Each row was made from one path, in order. Every step used is in the known rows, and no mark comes twice. Write each row's path.
(in the rows, 128 means zero)
Known rows:
Y > G: [104 131 122 120 104 114  65  84 149 133 143 132 139 143 145  82 127 121
 135 129 124 126 113  70 146 156]
F > G > K > E > X > Q: [134 114 122  80 141 130 175 171 131 104 108 135  58 152 122 142 184 117
 113 148 136 160 120 117 127  73]
E > X > Q > K > G > Y: [148 133 111 130 125 126 127 112  89 112 130 156  66 151  94 100 161 151
  81 134 150 177 152 129 178 148]
E > Y: [112 156 117 108 146 127  86  75 125 122 154 132 124 112 149 122 163 122
 120 139 130 139 128  78 103 171]
K > E: [110 138  88 155 138  88  90 137 141 113 138 138  79 126 187 132 157 108
 128 163 134 137  93  94 133 126]
X > Q > K: [136 130 128 109 130 104  91 141 149 125 111 153 110 150 135  97 148 118
 112 105 125 134 165  89 137 103]
G > X > Q > E: [ 99 109 144  40 104 118  86 101 147 134 122 113  83 134 183 135 128 147
 132 106  90 161 139 108 128 151]
X > Q > K > E > Y: [152 149 106 133 156 114 123 127 119 118 112 149  95 138 143 110 187 118
 117  99 149 162 146 115 143 104]
Q > X: [112 125 122 146 140 113  85 127 128 104 157 139 161 127 188 136 148 146
 119 151 118 123  83  78 119 152]
F > G: [111 114 115  81 134 102  97 133 150  93 134 138  94 125 167 157 134 102
 114 160 119 105 111  81 103 141]
G > X > Q: [102 145 128  79 113 119 110 117 150 113 133  91  99 137 169 142 140 129
 122  91 108 149 133 109 133 142]
E > Y > G > K: [127 158 133 109 116 170  95  47 113 129 127 155 167 139  85  85 161 128
 130 136 139 141 155  59 146 155]
F > G > K > E: [130 127  93 113 126 117 133 152 129  84 102 174  78 141 149 163 167  99
 112 198 132 119 111  85 133 108]
X > Q > E > F > G: [138  65 152  27 153  98  76 166 192 122 124 138 112 153 168 154 125 134
 140 123 108 111 117 111 105  56]
E > G > X: [111 116 139 113  98 106  85  80 121 115 162 131  97 149 172 139 119 139
 131  95  91  89 115  97 141 169]
X > Q: [115 141 131  91 139 101  93 144 176 114 136 126 117 133 156 118 144 123
 132 124 132 148 137  98 127 110]
K > G > X > Q > E > F: [137  93 131  78 158 118  72 119 159 141 139 130  95 166 175 163 126 153
 122 111  86 139 105 154 148 113]
F > G > X > Q: [106 124 128  32 118 114 136 132 151  91 119  96  86 139 173 181 134 122
 116  94 107 127 125 118 120 131]
Y > G > X > Q > K: [126 133 133  89  85 130 104  86 123 137 108 112 122 174 127  86 126 136
 117  41 105 134 158 107 170 144]
F > G > X > Q > E: [102  85 144   4 118 119 110 122 149 111 103 116  65 136 185 173 125 136
 123 115  90 134 130 120 112 135]
F > G > K > E > Y: [140 144  97 106 146 138 145 110 104  80 111 166  91 125 134 162 186 102
 107 182 145 133 119  91 118 131]
E > X > Q > K > G: [149 125 116 128 169 114 126 135 120 139 128 147  79 164 113  90 159 133
  89 112 111 160 149 135 141 118]

Write each row's path:
[133 134 121 130 134 133 148 147 124 127 122 136  77 147 121 108 189 128
 120 145 140 186 134 115 136  83] | G > K > E > X > Q
[132  97 124  94 144  91  77 150 165 118 152 129 115 152 168 170 133 113
 115 137 109  77  94  89  99  82] | E > F > G
[146 131  99 166 133 115  86 142 130 128 133 158  98 160 148 143 166 118
 123 169 128 111  98  97 144  70] | G > K > E > F
[122 156  95 149 152 111 108  97 123 113 149 137  93 114 171 131 173 115
 122 151 142 152 104  99 118 151] | K > E > Y
[145 106 122  93 133 130  90 143 140 110 128 158 120 160 126 166 147 109
 111 162 116  84 125  76 107  81] | E > F > G > K
[124 118 161  49 135 137  77  55 161 141 126 143 162 131 132  71 137 152
 160 101 130 176 148  91 131 142] | X > Q > E > Y > G
[106 136 135  75  91 133 106  83 150 129 131  89 134 155 146 110 127 136
 140  69 113 149 126 110 158 148] | Y > G > X > Q
[121  80 159  52 104 128  57  87 169 168 140 108 129 172 162 111 107 164
 150  55  85 134 112 120 146 103] | Y > G > X > Q > E > F
[155 146 100 134 124 118 105 116 120  83 115 179  83 147 109 117 151 137
  92 148 160 157 163 120 197 146] | X > Q > K > G > Y
[117 158 119 106 111 137 141  66 125 122 132  94 114 140 154 118 163 140
 139  60 137 174 103 135 162 147] | K > E > Y > G > X > Q
[149 125 111 168 113 129  78 123 136 142 136 160 129 178 125 104 152 122
 140 144 126 115 100  95 171  70] | Y > G > K > E > F
[121 147  85 144 120 119  91  96 117  82 151 170  92 123 134 140 145 135
 101 200 149 149 113 103 175 194] | K > G > Y
[122 120 135 138  83 106  72  86 123  81 168 174 105 132 137 115 130 145
 129 144 147 110 121  74 167 182] | E > G > Y
[162 112 110 151 148  80  88 176 152 133 130 141  88 176 160 120 159 119
 119  90 131 123 122 122 151  33] | X > Q > K > E > F
[119 116 117 144 107  91 104 100 119 105 155 144  61 151 193 148 135 131
 131 110  99 103  85 118 162 158] | K > E > G > X
[124 126 115 153 102 143 124  92  98 149 131 139  88 161 108  74 164 132
 122 141 131 160 111  89 148 122] | Y > G > K > E > X
[120 141 122  86 105 117 105 118 119 127 109 115  87 157 153 121 140 128
  98  68 105 135 164 105 147 133] | G > X > Q > K
[117  90 153  55 120 117  63 112 155 157 134 102  99 157 180 148 122 154
 134  82  85 136 123 120 128  99] | G > X > Q > E > F
[150  74 160  27 143 134  83 155 174 121 104 173 123 159 134 154 138 131
 133 147 109 114 141  94 115  41] | X > Q > E > F > G > K
[125  82 136 103 138  96  25 121 162 160 150 145 112 148 176 124 121 135
 136 146  95 112 107  83 105 100] | Q > E > F
[115 150 106  99 149 116 124 115 144 106 134 111  96 144 161 157 139 134
 111 119 107 155 120 148 162 156] | K > G > X > Q
[130 126 134 125 113 145 147 121 129 141 117 131 104 165 100  69 172 135
 135 113 138 181 132 110 165  86] | Y > G > K > E > X > Q
[135  97  96 130 153  78  99 168 155 108 145 134  78 152 187 177 144 105
 119 151 122  90  66 114 116  65] | K > E > F > G
[153 136 102 129 167 103 103 143 148 106 115 169 103 158 132 118 151 119
 101 130 126 138 158 129 167 118] | X > Q > K > G
[107 152 100 131 107 137 124  40  96 127 146  99 100 137 159 122 159 135
 125  88 124 156  92 116 151 182] | K > E > Y > G > X
[144 117 150 104 104 107 104 106 125 112 133 145  97 173 142 118 129 140
 119  49  91 100 160 113 162 138] | E > G > X > Q > K
[ 98 116 141  54  94 153  77  11 103 153 135 124 118 133 151 102 126 155
 134  96  95 150 123  85 123 206] | Q > E > Y > G > X
[150 119 105 137 122  99 104 151 124 136 123 110  67 182 169 145 150 130
 105  57 110 117 117 136 160  64] | G > X > Q > K > E > F
